Each row was made from one small tree. Brackets hold a mark, then the marks that hang from it, in alphabetical order. Every link used is in the known rows. Write each row's tree.
Known rows
{L Q S}: [ -3.4 -11.4 -61.6  14.9 -10.6   2.2 -21.7   4.7  37.2  37.5  27.6 -10.2
  21.1  10.3  23.7   4.4 -23.4   5.3  22.8  -8.5 -21.9 -33.8   8.4  -1.6]
{H L}: [-16.7   0.7 -15.6   1.0 -19.7  -6.0 -20.8  22.7  16.0  39.2   8.1  23.8
 -15.3   2.8 -34.1 -47.7  -7.1 -16.4  11.2   0.9 -26.4  -2.7  -8.2  -6.6]
{Z {H L {W A G}}}: [ -5.5   3.4  45.1 -17.1  21.3   5.7 -10.6   7.4  -4.1  19.6   0.7   9.1
 -36.5  -6.5 -17.4 -58.7 -19.3  68.6  36.5  -3.0  16.3  46.4 -13.8 -38.7]
{H {L {Q S}} W}: [ -1.6  -4.4  41.7  -5.2   3.1  -7.2 -15.0  23.3  14.4  42.2   1.7   6.9
  -7.0   3.0  -6.5 -61.5  43.8 -23.1  15.6  -4.1 -22.5 -19.9 -19.8 -11.9]
{X {L A}}: [-13.7  -7.6 -17.3  16.1 -15.0  35.4  -6.2 -19.7   7.7  31.3  -1.4   5.2
   1.4  28.4 -10.7  39.5  -5.1 -39.0  15.8  -6.7 -22.5  -8.6  -1.0  -4.5]
{H {W {A {L Q S}}}}: [-12.4 -13.8   0.1  13.7  29.7  -9.5 -25.4 -12.7  31.0  30.4  -1.1 -32.5
 -14.0  -5.6  21.4   7.5  -7.2  -1.9  40.3 -23.2  -3.0 -10.4  -4.2  -8.2]
{P H}: [ -7.0  -5.6 -21.6   6.7 -48.5  -5.4  -9.5  42.1  23.2  31.4  17.9   6.8
  -9.1  10.7 -26.4  34.5   0.4 -30.4  14.3  -8.7 -43.7   1.4   1.2   0.5]
{J G}: [-10.7  -4.7 -10.3  23.8 -25.5  24.1 -19.8  10.6  17.5  25.5  14.3  29.8
  -0.4  11.7   8.0 -17.7 -24.1 -29.0  18.3  -4.3 -61.2  -1.0  -0.1 -10.6]
{W A G}: [-18.3   0.0  -6.4  10.6  11.2  30.4 -24.3   0.6   5.3   9.2  -9.9  13.7
  -7.5  13.4 -13.1  -0.4 -30.2  61.0  21.0  12.6   5.6  30.9   1.8 -11.9]
{X {L Q}}: [ -6.8 -20.6 -25.1  13.3 -20.8  28.3 -16.1 -21.3  26.0  26.9  22.7  13.4
  16.5  20.7  -0.4  11.6  10.1   3.1  19.3  -8.4  -9.6 -15.4   0.9   0.6]
{P {H {L {S Q}}}}: [ -7.0   4.9 -74.7  -9.6 -39.2 -29.9  -2.7  30.1  12.7  39.8   7.6 -11.5
 -11.9   0.5  11.9   0.8 -20.5  -9.7  10.4 -19.1 -14.2 -26.8   7.0  10.2]
{P {H {L S}}}: [ -8.6  -4.7 -56.0  -1.5 -40.8 -49.9  -6.4  22.1  22.6  50.8  17.8 -17.5
 -17.3  -6.5  -2.2   3.9  -7.3 -15.6   3.4 -21.8 -38.5 -16.4  -1.6   5.8]
{H {L A Q} W}: [-10.4   6.1  21.7   0.9   9.0  28.0 -12.8  -3.9  11.5  25.7   0.0 -18.1
  -3.3   5.9   5.3 -25.2 -15.2 -35.8   9.3  -9.6 -11.6 -20.1  -9.8 -15.2]
{Z H}: [  0.4  -8.6 -19.1  -3.0 -19.6  10.3 -17.1  33.0  16.8  37.7  31.3  31.4
  -4.9  11.8 -28.8 -14.3  -7.7   0.0  43.1  -7.4 -32.4   5.6  -0.3 -23.9]
{W A}: [-24.2  -6.2 -31.6  14.8   3.7  20.2 -21.6  16.4  17.8  25.1  -2.6  12.4
  -3.0  19.8 -29.9  15.0 -28.4  14.9  21.0   4.4 -28.5  10.4   1.8  -8.4]
{Z {H {L S} {W G}}}: [  9.2   3.0  29.9 -17.7   2.3 -31.5  -9.9   8.7   7.2  44.9  18.6  -9.5
 -32.3 -15.2   7.5 -64.0 -28.8  31.2  33.3 -14.3  14.4  14.1 -14.0 -31.5]
{H {L S} W}: [ -8.7   4.7  19.9   1.7  -8.4 -48.8 -12.3  19.8  25.8  58.0   5.1 -15.2
 -23.7  -5.9  -9.5 -44.7 -39.6 -41.2  14.0 -24.5 -15.9 -13.4 -14.7 -15.7]
{P {H L W}}: [ -8.1   4.7  38.9  -7.8 -38.1 -30.0  -3.9  41.4  15.9  43.9   7.7  -4.4
 -32.0  -6.4 -32.4 -17.9  -4.3 -53.1   8.2 -18.9 -31.8   6.7 -16.0  -6.2]
{X L}: [-10.9 -13.0  -8.8  12.3 -31.8   9.0 -11.5  -6.0  20.1  39.3  11.0  23.2
  -4.3  23.7 -26.2  11.7  -1.0 -19.9  19.8  -6.0 -17.2  -2.2  -2.5  -2.2]
{Z {H {L A} W}}: [ -2.3   6.4  35.1 -14.1   3.9   8.6  -2.8  13.3   2.0  37.5   8.5   1.8
 -28.1   1.4 -21.4 -37.1 -18.4 -34.3  32.6 -17.1 -25.7   6.3 -13.7 -32.1]
{P {H {W G}}}: [  2.9   3.5  64.2  -2.9 -29.0  -3.4 -10.7  36.1  10.5  18.4   1.9  -2.9
 -22.5   0.8 -14.2  19.4 -14.1 -12.5  13.1  -5.2  -1.3  24.6  -9.2 -10.7]
{A {L Q}}: [ -6.7 -16.4 -11.1  12.6  -6.7  19.9 -34.5   4.5  28.0  18.7  21.2  14.7
  -3.3  -0.2  -3.4 -16.5  31.9 -19.9  32.1  -2.4 -19.1 -16.3   2.6   0.6]
{W {A {L S}} G}: [-11.9  -7.9 -17.5  12.5  18.5 -11.2 -29.2 -14.2  10.4  12.3 -12.3 -13.5
 -24.2  -5.9  12.5   1.5  -9.6  49.6  32.0  -7.4  14.6  17.0   2.5  -5.9]

Which tree is each row?
[ -2.6  -8.9 -25.6   9.9   9.9  51.0 -16.9   7.7   6.5  20.5  -3.5  -0.9
  22.5  23.4  14.3  21.3  34.4 -13.9  20.1   6.7 -40.3 -33.0   0.4  -2.3] : {L A {Q S}}
[ -5.7  -4.5 -67.5  16.5   2.5  25.0 -15.1 -13.9  23.7  33.1  11.6 -30.4
  24.5  18.6  39.8  35.9 -29.5 -12.8  18.9  -8.2 -24.5 -38.6  12.1  -2.9] : {L A Q S}
[-14.0  -9.0   9.3  10.8  11.0  21.7 -33.8  -5.8   2.0  -0.6 -12.7  12.9
 -29.0  -1.9 -15.9  -8.9   6.6  42.4  34.1   2.6  11.5  30.9  -0.2 -10.2] : {W {A L} G}
[ -6.8  -4.7 -78.2   0.6 -18.1  -3.8  -0.1  -1.9  17.9  30.6  13.3 -48.4
   6.9   0.2  43.4  32.7   1.9  -0.8   0.3 -21.8 -30.9 -36.4   5.4   9.2] : {P {H {L A Q S}}}
[-17.8  -0.1  -8.4  -1.7 -11.5 -52.8   0.4  20.9  20.1  50.2  -3.0 -41.6
 -32.6  -4.1  -3.3  13.1 -28.3   1.2   8.5 -29.9 -26.6  11.2 -12.2  -7.4] : {P {H {L S} {W A}}}
[-13.0  -2.4  23.6 -13.8  14.0  -5.2  -9.9  21.2   6.7  39.1  10.3   9.3
 -35.9   0.4 -32.7 -49.2 -16.6  22.9  40.1 -15.3 -15.4  30.1 -14.3 -36.2] : {Z {H L {W A}}}
[ -0.4  -5.7 -51.7 -11.1 -12.1 -32.2  -9.4  18.0  18.5  54.7  33.2  -0.3
 -14.5  -5.4  -2.2 -48.8 -14.3  20.9  35.7 -18.0 -27.4  -7.4  -1.2 -20.8] : {Z {H {L S}}}
[ -8.1 -15.9 -38.1  12.2  27.3  12.0 -32.6 -26.7  16.7   2.9   0.2 -25.1
  -6.3  -8.9  41.3   3.6   3.6  78.2  33.4  -7.5  23.6   2.2   8.1  -1.7] : {W {A {L Q S}} G}
[-15.1   5.3 -56.0   6.3  -4.4 -11.0  -8.5  -2.8  11.6  42.4  -0.7 -22.9
  -7.5   6.5   7.4  -9.5 -32.6 -25.0   6.6 -12.9 -25.3 -24.2  -0.2  -5.1] : {H {L A S}}
[ -2.7 -18.6 -43.5  14.5  -5.0 -11.1 -30.2  -5.1  35.3  34.5  26.0 -13.9
  -3.0  -4.6  25.5  -2.8  11.6 -14.4  35.2 -14.9 -15.3 -31.3   3.9   2.7] : {A {L Q S}}
[-20.3   2.9  -1.4   1.6  13.5 -38.8 -11.9   6.9  22.3  53.3  -8.6 -27.3
 -27.8  -0.4 -10.3 -28.0 -49.0  -3.6  12.1 -19.4 -10.3   5.1 -12.9 -16.7] : {H {L S} {W A}}
[-10.3  -2.7  42.4   1.7  -5.7   2.9 -10.0  26.0   6.8  13.2 -10.6 -12.4
 -26.0   6.2 -13.0  30.5 -20.5  30.6  14.3  -3.3   2.5  43.9  -7.0 -14.4] : {P {H {W A G}}}
[-20.5  -0.6  22.4  -4.0 -11.9 -20.5  -4.6  31.8  11.9  35.5  -5.4  -9.7
 -35.0   0.1 -29.2  -2.2  -9.9  -9.3  11.2 -18.0 -26.1  25.0 -15.2  -8.3] : {P {H L {W A}}}
[-11.5   7.2 -67.5  -5.2 -15.5 -18.2 -17.7  23.6  10.0  40.5   3.1   1.5
  -9.3   7.0   6.7 -37.7 -42.3  -8.9  12.1 -12.8  -1.9 -28.7   4.9  -3.6] : {H {L {S Q}}}
[ -4.6 -22.2   6.5   6.0  33.2  36.9 -31.2  -8.5  -0.9  -5.1 -12.7  11.7
  -6.4  -1.7  15.6  -9.2  68.8  67.4  37.1   7.9   5.3  11.6  -0.6  -4.2] : {W {A {L {Q S}}} G}
[ -2.7 -21.7 -55.9  15.3 -18.9   0.0 -12.7 -32.7  33.1  43.7  26.5 -14.2
  23.2  16.4  29.0  24.3  -6.0   3.6  19.6 -20.1  -6.4 -31.2   5.4   3.4] : {X {L Q S}}
[ -9.3  -7.0  21.9  -2.3  17.7  12.4 -11.4  26.0  15.5  37.4   9.0   7.7
 -22.7  12.0 -31.7  -2.0 -30.1   7.1  48.9 -11.6 -22.7  27.5  -6.3 -36.0] : {Z {H {W A}}}
[ -9.7 -10.9 -49.6  17.1 -11.5   8.4  -1.9 -34.2  15.8  45.3   0.9 -25.5
   4.7  27.2  11.8  50.5 -24.5 -30.3  15.0 -18.9 -17.7 -25.9  -0.9  -2.1] : {X {L A S}}
[ -9.1   7.4 -72.7   8.7  -3.7  19.2 -12.3  10.5   7.9  27.9  -9.2 -17.1
   9.2  26.1  18.7  35.8 -59.8 -30.3  21.3  -5.4  -8.0 -37.2  14.3  -2.6] : {L A {S Q}}
[ -4.2  10.9  47.0   0.7  15.4  40.0 -15.8 -15.4  -2.4   6.6  -2.5 -15.2
  -9.1  -0.4  19.9 -38.6 -19.1  12.7   6.8  -0.9  22.8  -1.0 -12.3 -16.6] : {H {L A Q} {W G}}
[-14.5  13.8 -74.7  -2.1  -0.6   3.3  -9.4   3.9  -2.3  31.5  -9.8 -19.2
  -5.3  12.4  22.2  -7.1 -48.5 -20.0   9.3 -11.3  -5.4 -39.6   8.4  -2.0] : {H {L A {S Q}}}
[ -0.9  -5.1 -11.1  -2.6 -24.1 -43.3  -3.7  16.3  29.6  44.9  24.3 -41.1
 -10.8 -11.2  24.5  -3.2  -7.7 -17.1   7.3 -29.0 -19.8 -19.7  -7.5  -0.2] : {P {H {L Q S} W}}
[-14.5   3.9  35.6  -1.9  23.2  23.8 -22.5 -15.6   5.8   6.3  -4.2  -4.9
 -15.2  -6.9   9.8 -53.2 -21.5  66.9  15.0   0.5  28.3  23.6 -11.1 -20.1] : {H {L Q} {W A G}}
[-10.6  -2.3 -66.8   5.9 -11.2  23.5  -0.6 -24.9   3.9  34.6  -9.0 -20.4
   8.4  32.4  24.7  53.5 -41.4 -30.3  18.7 -14.4   4.2 -40.1   8.8   2.4] : {X {L A {S Q}}}
[ -9.6  -1.3 -69.0   7.1   3.9   7.9 -14.4 -20.2  17.3  32.7  14.7 -31.2
  10.6   3.6  35.4  -8.2 -17.5   3.2   7.2 -10.2 -19.2 -37.3   3.5  -1.0] : {H {L A Q S}}
[-12.2   4.9  42.2  -8.1  -6.4  -8.0  -7.4  17.9  -1.0  13.0 -14.9 -12.8
 -38.6  -8.8 -15.7  -6.4 -15.3  41.0   4.7  -5.4   7.2  40.5 -13.9 -11.1] : {P {H L {W A G}}}
[ -5.5   7.6 -17.8 -14.0 -32.5 -44.8   0.5  36.7  13.7  44.4   1.9 -28.1
 -27.0  -2.6   7.9  -4.5 -37.7 -41.6  10.9 -26.7  -6.7 -22.1  -3.0   1.7] : {P {H {L {S Q}} W}}
[-24.9   4.3  30.1   0.9   9.5  -7.1 -16.3  18.9  11.9  36.1  -9.0   2.1
 -30.5   3.4 -33.3 -38.7 -33.6  -8.4  16.9  -8.1 -13.5  20.0 -14.3 -19.6] : {H L {W A}}
[ 10.0   2.4  65.0 -10.2  -1.9  13.1 -15.7  25.0   8.4  27.0  18.3  19.9
 -20.7   0.9 -16.4 -30.5 -21.9  16.2  43.6  -4.8   8.8  27.8 -10.8 -36.2] : {Z {H {W G}}}
[-19.2  -9.3  45.9  13.6  15.1   0.8 -25.6  19.2  16.9  26.7 -14.1   1.8
 -37.8  -0.6 -34.6  -1.9  -7.9 -34.6  38.8 -12.3 -16.6  19.5 -12.7 -14.9] : {H {W {A L}}}
[  3.2 -11.3 -66.8 -11.5  -5.4  -9.7 -13.3   0.7  24.5  43.7  43.6  -9.7
   4.0  -6.0  26.5 -43.8  -1.5  40.9  34.9 -18.6 -18.8 -19.1   3.0 -15.1] : {Z {H {L Q S}}}
[  6.1   5.2  59.5 -18.3  -0.3  -5.7 -12.4  23.1   0.5  31.5  17.3  19.9
 -35.6 -10.6 -20.5 -76.8 -12.6  31.2  32.1  -6.8  15.1  26.5 -17.2 -33.2] : {Z {H L {W G}}}
[ -7.5  -6.8 -37.2  -0.4 -34.3   1.0 -11.6  22.6  22.0  23.8  26.5   0.6
   1.2  -3.3   1.3 -11.2  22.3   7.2   6.6 -11.9 -30.5 -12.9   0.3   6.7] : {P {H {L Q}}}
[-10.7  -3.4 -40.6   3.0  22.6   8.9 -29.9 -10.4  -0.4   3.4 -20.2 -11.3
 -18.1  -0.8  26.4   6.8 -26.2  51.2  37.1  -3.6  34.1   3.2  11.2  -3.6] : {W {A {L {S Q}}} G}
[ -8.3 -16.4  42.8  -4.7  19.1   1.4 -18.4  18.6  17.0  27.6   6.9   7.9
 -41.0  -2.7 -34.5 -13.1   4.2  -7.8  60.8 -17.0 -18.3  28.7  -9.3 -31.2] : {Z {H {W {A L}}}}
[  7.5  -5.5 -10.9 -13.6   3.4 -22.4  -9.4   3.9  26.5  52.7  36.0 -16.6
  -7.4  -9.2  24.6 -49.8 -13.9  15.3  39.7 -29.2 -11.1 -13.1  -7.8 -24.6] : {Z {H {L Q S} W}}
[ -2.7 -20.4 -21.7   9.8   1.2  51.3  -6.0 -28.7   5.1  27.2  -3.6  -3.1
  23.3  30.7  18.5  42.0  51.5 -10.9  19.0  -0.9 -23.8 -30.2  -1.7   0.5] : {X {L A {Q S}}}
[ -3.4  -6.8 -31.9  -6.4 -12.1  22.4  -0.8  16.9  -1.9  24.4   3.9 -14.3
   5.7   8.8  16.6  20.3  66.4  -1.7   4.8  -4.8 -44.8 -28.2  -5.1   6.4] : {P {H {L A {Q S}}}}
